(in the rows, 128 means zero)
Known rows, with every step that occurs
zasaf -> laga: [ 92 144 168 138 129  99 104 167  97 151 131  74 134  77 121 145 121 120
 151 128 188  74 152 152 137  83 160 147 109 132 125 106 142 123 136 141
 180 100 123 140 147 122]
somo -> kuve: [ 69 162 160 127 132 102 126 161  96 140 113 104 135  48  96 151 115 125
 141 126 184  78 145 150 122  93 171 152  89 143 119 103 156 143 154 148
 162 109 136 118 126  94]
laga -> zasaf -> somo -> kuve: [ 48 149 135 117 108  90 125 173 107 150 110 117 163  65  81 151 119 158
 150 126 198  85 150 111 151  93 119 139 127 146 148  88 126 164 134 137
 144  98 154  81 150 117]
kuve -> somo -> zasaf: [101 166 145 133 139 110 109 158  94 151 119 111 150  90 118 150 109 121
 156 119 190  72 141 120 136  97 152 156 125 144 119 106 138 193 153 116
 188 111  95 123 131  94]
laga -> zasaf: [103 167 186 122 136 106 111 170 106 159 133 113 137  79  92 125  99 141
 138 121 191  75 147 141 129  84 136 122 120 149 143  98 114 153 132 126
 169 104 135 111 160 112]
zasaf -> sezin: [ 98 178 180 127 136 101 101 157 113 138 127  88 125  65 111 136 142 127
 153 143 177  65 124 175 139  70 142 119 116 133 155 120 159 140 141 157
 184 110 139 123 140 128]
kile -> dovedi: [119 179 162 103 138 104 115 160 111 138 135  89 123  77 101 124 117 111
 144 154 174  82 124 186 127  81 152 133  99 147 123 120 137 144 142 168
 169 109 122 118 125 105]
dovedi -> kile -> zasaf -> laga: [ 87 137 170 130 132 100 114 169  99 147 134  98 144  89 102 166 103 124
 147 120 158  96 165 131 127 103 164 126 117 131 156 140 171 133 162 143
 180 108 122 115 145 108]
kuve -> somo -> zasaf -> sezin: [ 90 166 115 132 134 104 100 155 110 152 118 102 144  95 119 163 128 136
 167 141 195  56 126 132 140  84 133 142 144 143 154 120 158 180 155 127
 194 111 104 114 146 116]
rekib -> gimet -> mubo -> kuve: [ 72 176 172 127 131  94  84 168 139  87 103  94 141  74 136 155  88  82
 117 141 183  71 134 186 130  65 160 138 123 121 152 119 164  99 119 125
 153 126 146 108 132  90]
torom -> kuve: [103 170 170 131 128  97 130 167 104 139 143 114 135  68 108 143 114 132
 136 136 189  68 149 133 135  80 176 130  87 123 103  99 151 151 142 132
 186  97 140 150 129  94]
dovedi -> kile -> zasaf: [ 99 168 206 124 149 108 121 164  97 139 135 121 141  82  82 149  98 128
 140 114 147  93 158 140 129  97 164 121 110 134 150 143 167 160 166 143
 174 118 125 111 132  97]
somo -> kuve -> mubo: [ 90 177 146 117 154  92 109 140 112 129  93  88 137  51 131 152 154 109
 146 110 185  65 140 146 126  95 158 158  85 151 117 113 144 130 160 120
 160 116 142 126 126  94]
somo -> zasaf: [ 76 164 176 141 140 104 106 164  86 160 129 102 140  86 103 163 114 111
 155 113 181  79 148 122 141  93 154 148 111 144 126 111 143 176 148 145
 175 108 123 127 138 108]
totum -> resu: [110 180 219 132 158  97  96 147  74 129 137 112 148  54 117 131 102 141
 144 123 157  91 141 169 129  93 141 140  82 133 130 115 130 162 134 134
 175 127 117 148 135 104]
torom -> kuve -> mubo -> gimet -> rekib: [123 172 135 154 166  71 104 151 131 147 155  89 139  45 166 150 108 102
 138 115 200  77 149 165 149  77 159 149  81 119 109 106 117 136 130 110
 166 133 131 132 101  88]
torom -> kuve -> somo -> zasaf -> sezin: [ 85 165  88 132 124  98 111 160 117 156 130 116 151  99 125 174 120 145
 162 156 219  59 135 100 142  78 148 135 128 130 142 106 172 179 163 117
 205  95 116 131 142 105]
somo -> zasaf -> sezin -> zitur: [ 53 172 107 137 130  93  94 169 106 164 146  82 116  84 119 154 107 117
 157 137 199  69 131 152 146  96 131 146 125 148 167 116 156 180 136 164
 182 111 107 147 135 140]
resu -> totum: [ 97 184 198 134 150 107 108 160  89 132 143 109 132  52 104 153 135 134
 142 112 182  71 132 156 133  71 179 139  94 143 121  92 143 141 148 128
 169 119 107 128 129 120]
torom -> kuve -> somo -> zasaf -> kile -> dovedi: [ 94 160  96  88 127  96 135 139 127 168 131 120 159 106 127 167 101 137
 157 165 201  67 142 110 136  82 131 147 125 154 150 135 174 206 172 134
 184 109  81 127 129  91]
sezin -> zasaf -> resu: [102 153 153 140 139 104 105 143 134 133 129  78 107  42 103 109 126 131
 149 131 186  95 146 173 111  73 135 159  91 136 127 144 163 164 150 153
 184 100 118 140 127 113]
mubo -> kuve: [ 98 170 165 134 126  91 115 160  94 115 116 112 130  73 115 148  88 118
 140 137 174  81 136 180 136  94 175 150 105 125 116 116 151 128 130 125
 159 125 121 119 136  94]
torom -> kuve -> mubo: [113 177 166 119 150  88 111 152 122 133 125 100 139  73 140 139 144 115
 137 129 191  53 142 128 141  75 160 141  83 126 109 112 138 137 152 105
 182 108 140 158 128  95]
rekib -> gimet -> mubo -> kuve -> torom: [107 162 136 127 121 105  73 164 157 130 110  92 160  81 157 167  95  85
 117 139 176  56 129 190 136  73 141 132 117 121 157 116 156 105 117  85
 152 132 124  89 134  84]
rekib -> gimet -> mubo: [ 81 179 198 123 142 110  86 169 141 113 117  91 143  67 129 138 122  85
 122 121 184  70 142 173 136  52 147 121 114 135 153 112 154 122 135 141
 171 115 152 118 128 100]
mubo -> kuve -> somo: [112 174 133 121 129 100 114 157  99 115 114 119 143  79 127 137  87 126
 141 148 185  68 129 183 129  94 175 154 124 121 110 110 154 142 138 100
 175 123 100 111 134  86]
somo -> kuve -> mubo -> gimet: [ 88 172 139 123 156  75  98 137 114 145 113  95 143  31 140 166 115  80
 150 111 194  73 135 158 136  87 167 160  75 150 114  96 136 128 160 122
 142 125 115 100 116 107]
gimet -> mubo -> kuve: [ 84 165 176 127 129  92  91 180 114  82 112  93 151  81 125 148  93 115
 128 141 167  77 139 190 122  84 166 139 113 112 124 116 155 116 129 139
 162 128 166 120 137  88]
kuve -> torom: [134 163 156 134 136 118  99 158 118 171 140  98 147  70 122 138 117 125
 147 119 162  58 134 164 138  87 136 130  93 133 122 104 132 152 136 106
 176 120 110 119 138  97]
sezin -> zasaf -> somo -> kuve: [ 59 142 111 135 118 101 122 171 104 115 110  93 130  41  88 149 114 146
 159 139 186  79 140 141 146  94 130 174 104 123 111 126 173 159 152 142
 167 115 140 115 128 118]
dovedi -> kile: [ 83 168 245 139 155 107 124 150  96 130 138 113 152  77  92 126 111 124
 147 110 157  83 161 152 131  67 149 117 101 129 136 118 157 169 147 154
 175 116 132 122 129 100]
sezin -> zitur: [ 86 182 150 124 137 100 107 170  92 146 159  90 114  64 110 112  93 117
 135 130 183  71 141 182 137  91 153 148  96 135 131 101 135 165 130 144
 179 107 107 152 122 119]

Rows
[123 154 134 130 123 103  70 173 138 121 126  86 164  90 146 157  92 117
 132 137 163  68 133 196 133  88 147 133 109 110 129 113 146 116 121 100
 162 135 146 105 145  80]
gimet -> mubo -> kuve -> torom
[ 97 179 136 117 127 103  95 163 142  93 103 101 156  79 150 142  91  84
 120 150 195  65 124 186 126  63 162 147 137 119 145 115 161 112 129  91
 170 125 115  95 129  80]
rekib -> gimet -> mubo -> kuve -> somo
[ 75 129  89 138 113  93  77 175 118 112 106  79 174 120 161 191  85 111
 148 143 199  84 150 140 128  99 159 167 148 120 130 115 160 125 135 111
 179 119 124 118 151  96]
gimet -> mubo -> kuve -> somo -> zasaf -> laga
[ 89 173 185 123 144  98 107 162 115 132 132 111 135  88  85 153 121 140
 152 135 154  80 142 152 128  91 146 109 126 133 186 155 183 151 168 160
 180 115 135  98 142 116]
dovedi -> kile -> zasaf -> sezin
[118 179 147 125 152  72 101 146 124 150 141 104 147  51 146 160 111  91
 139 122 200  61 135 137 148  70 170 141  81 127 102  93 133 143 151 111
 163 118 115 134 120 104]
torom -> kuve -> mubo -> gimet
[ 83 152  84 134 143  79 103 151 127 112 112  79 135  29 126 165 115  97
 159 121 199  70 124 144 156  91 129 183  98 132 110 109 155 149 156 124
 150 132 116  99 120 124]
sezin -> zasaf -> somo -> kuve -> mubo -> gimet
[ 96 163 115 132 128 104 124 158 102 158 134 127 155  94 123 167 104 130
 157 138 208  70 150  89 138  89 162 151 115 130 110  98 151 191 160 109
 200  98 106 144 126  82]
torom -> kuve -> somo -> zasaf
[101 145  72 105 102  98 101 175 119 171 121 111 158  60  99 181 124 147
 154 130 156  80 138 120 152 125 130 154 107 138 145 123 153 147 162 112
 150 118 116  73 134 102]
kile -> zasaf -> somo -> kuve -> torom
[104 148 118 125 128 110 110 153 112 175 118 101 152  54 115 165 121 124
 141 126 180  70 140 149 129  97 147 149  80 142 117 100 150 140 153 111
 161 118 127  97 130  90]
somo -> kuve -> torom
[ 93 166  73 132 145  68  91 170 115 131 127  81 143  35 141 179 122 114
 155 109 176  94 143 162 165 118 143 173 112 132 140 133 134 138 152 132
 130 139 118  74  98 101]
kile -> zasaf -> somo -> kuve -> mubo -> gimet -> rekib
[ 84 164 102  98 126  83  99 166 112 125  98  92 146  54 109 165 154 128
 152 115 168  77 136 121 152 117 142 169 113 141 144 142 156 133 169 127
 146 111 136  98 124 104]
kile -> zasaf -> somo -> kuve -> mubo
[100 126 132 143 133 105 106 173 104 143 124  65 112  67 120 145 106 123
 151 138 193  75 142 155 127  89 152 159 109 128 115 128 159 130 141 132
 201 106 120 144 149 121]
sezin -> zasaf -> laga
[106 177 180  85 144  93 118 143 122 144 130  91 135  75 110 122 111 130
 149 150 167  74 133 184 135  80 127 129 111 162 166 143 156 169 156 170
 165 123 109 116 129 114]
zasaf -> kile -> dovedi
[ 83 155 118 132 127  97  88 175 111  94 105 103 170 110 140 171  82 112
 142 135 185  86 141 154 128  91 165 163 144 123 125 115 154 156 138 112
 174 130 128 114 136  80]
gimet -> mubo -> kuve -> somo -> zasaf
[108 172 166 165 156  91 111 164 106 141 161  89 135  38 128 136  83 106
 141 113 175  99 144 203 143  84 158 144  99 127 117 101 117 146 119 146
 160 131 120 109 108 100]
mubo -> gimet -> rekib
[ 86 132  87 137 116  94 116 161 106 168 133 103 164 105 144 180 108 133
 157 144 224  72 159  76 136  90 161 160 121 128 106  98 154 158 156 106
 205  86 103 141 148  97]
torom -> kuve -> somo -> zasaf -> laga
[ 66 166 147 140 135  94 100 161 108 160 124  88 131  89 109 171 136 123
 165 129 186  72 131 138 143  84 136 129 128 146 165 123 162 171 148 166
 176 113 132 120 150 130]
somo -> zasaf -> sezin
[104 147 123 116 122 100  95 184  98 156 125  89 128  76 113 165 112 123
 144 133 176  81 148 140 133 112 174 144 117 140 143 133 154 108 156 135
 180 100 117 124 148 115]
kile -> zasaf -> laga
[ 87 163 111 139 123  94 119 133 126 156 150 121 157  72 125 163 149 151
 159 126 230  94 148  80 118  60 167 160  98 141 122 100 165 185 165 106
 181  83  81 133 124 104]
torom -> kuve -> somo -> zasaf -> resu -> totum
[ 85 137  79 143 111  92 103 160  93 145 108  94 156 110 147 182  86 119
 155 144 208  81 144 131 138 103 165 170 140 133 122 112 155 143 135 102
 176 109  88 117 149 101]
mubo -> kuve -> somo -> zasaf -> laga
[ 60 140  88 138 110  94  77 163 137 121  90  83 167 114 170 194  81  79
 135 142 211  76 146 132 137  80 154 169 152 131 152 116 168 100 129  92
 170 115 100 104 149  94]
rekib -> gimet -> mubo -> kuve -> somo -> zasaf -> laga
[ 64 133 146 150 125  94  99 167  93 168 120  78 139 100 124 178 116 113
 160 116 192  83 158 107 140  92 147 156 123 147 130 111 143 148 142 148
 176 104 118 138 151 124]
somo -> zasaf -> laga
[ 97 156 170 117 152 109 114 150 108 142 120  96 114  50 110 133 100 138
 147 135 170  62 141 169 130  86 125 154 111 140 153 147 175 185 157 139
 189 131 110 138 135 118]
sezin -> zasaf -> kile
[ 88 143  67 160 154  77 101 157 129 114 125  63 130  19 147 160 113 113
 158 116 196  81 138 172 160  97 124 193 101 122 113 125 138 152 136 125
 144 146 125 100  99 108]
sezin -> zasaf -> somo -> kuve -> mubo -> gimet -> rekib
[119 185 171 129 164  80  86 144 117 137 129  94 139  47 140 142 123  76
 149 108 185  64 122 168 143  78 157 142  95 138 113 100 120 140 146 117
 154 128 105 119 126 118]
kuve -> mubo -> gimet
[ 75 168 116 133 126 104  88 162 137 112  95 102 161 101 149 178  83  81
 128 140 201  70 140 145 132  75 152 161 148 131 155 117 165 140 134 100
 167 125 107  98 132  82]
rekib -> gimet -> mubo -> kuve -> somo -> zasaf
[ 69 154 110 106 105  91 119 183  96 130 112 115 143  54  79 172 118 146
 150 129 170  92 141 122 147 117 156 158 112 135 141 131 165 141 165 149
 149 111 137  86 124 106]
kile -> zasaf -> somo -> kuve
[ 98 170 122  90 138 103 120 139 123 165 119 103 152 104 120 150 113 123
 161 149 185  72 135 149 132  90 123 151 141 168 164 145 161 211 170 147
 175 121  79 109 133 108]
kuve -> somo -> zasaf -> kile -> dovedi
[ 87 170 184 130 140  92  99 143 130 167 146 111 138  57  96 132 144 159
 143 109 206  94 146 131 111  61 140 127 110 162 160  96 122 147 136 117
 153  87 104 105 148 134]
laga -> zasaf -> resu -> totum
[ 68 164 130 121 142  68 103 151 120 121 123 110 169  52 108 191 116 113
 156 102 167  96 148 118 156 105 141 153 110 134 151 132 163 149 174 128
 125 130 114  69 116 112]
dovedi -> kile -> zasaf -> somo -> kuve -> mubo -> gimet
[ 91 167  98  93 125  86 125 135 113 145 109 116 155 115 129 166  77 127
 155 163 183  79 126 159 138 105 134 167 144 162 161 152 168 181 158 129
 157 135  66  94 134  92]
mubo -> kuve -> somo -> zasaf -> kile -> dovedi
[ 97 168 140 111 116  99 102 191  97 131 132 106 133  73  85 146 120 144
 154 127 157  83 134 132 158 103 144 142 127 130 150 133 150 158 145 146
 165 111 123 101 134 116]
kile -> zasaf -> somo
[ 71 176  38 128 117  87  93 161 105 141 137 101 129 101 145 164  78 124
 155 157 207  65 120 173 141 107 143 171 149 131 158 115 166 175 135 113
 179 116  76 126 137 121]
mubo -> kuve -> somo -> zasaf -> sezin -> zitur
[ 70 153 131 113 128  95  92 159 123 108  94 110 181 103 145 180  86 128
 142 136 177  73 147 152 133  95 140 156 161 134 166 140 173 178 155 114
 168 143 117 109 139  91]
gimet -> mubo -> kuve -> somo -> zasaf -> kile
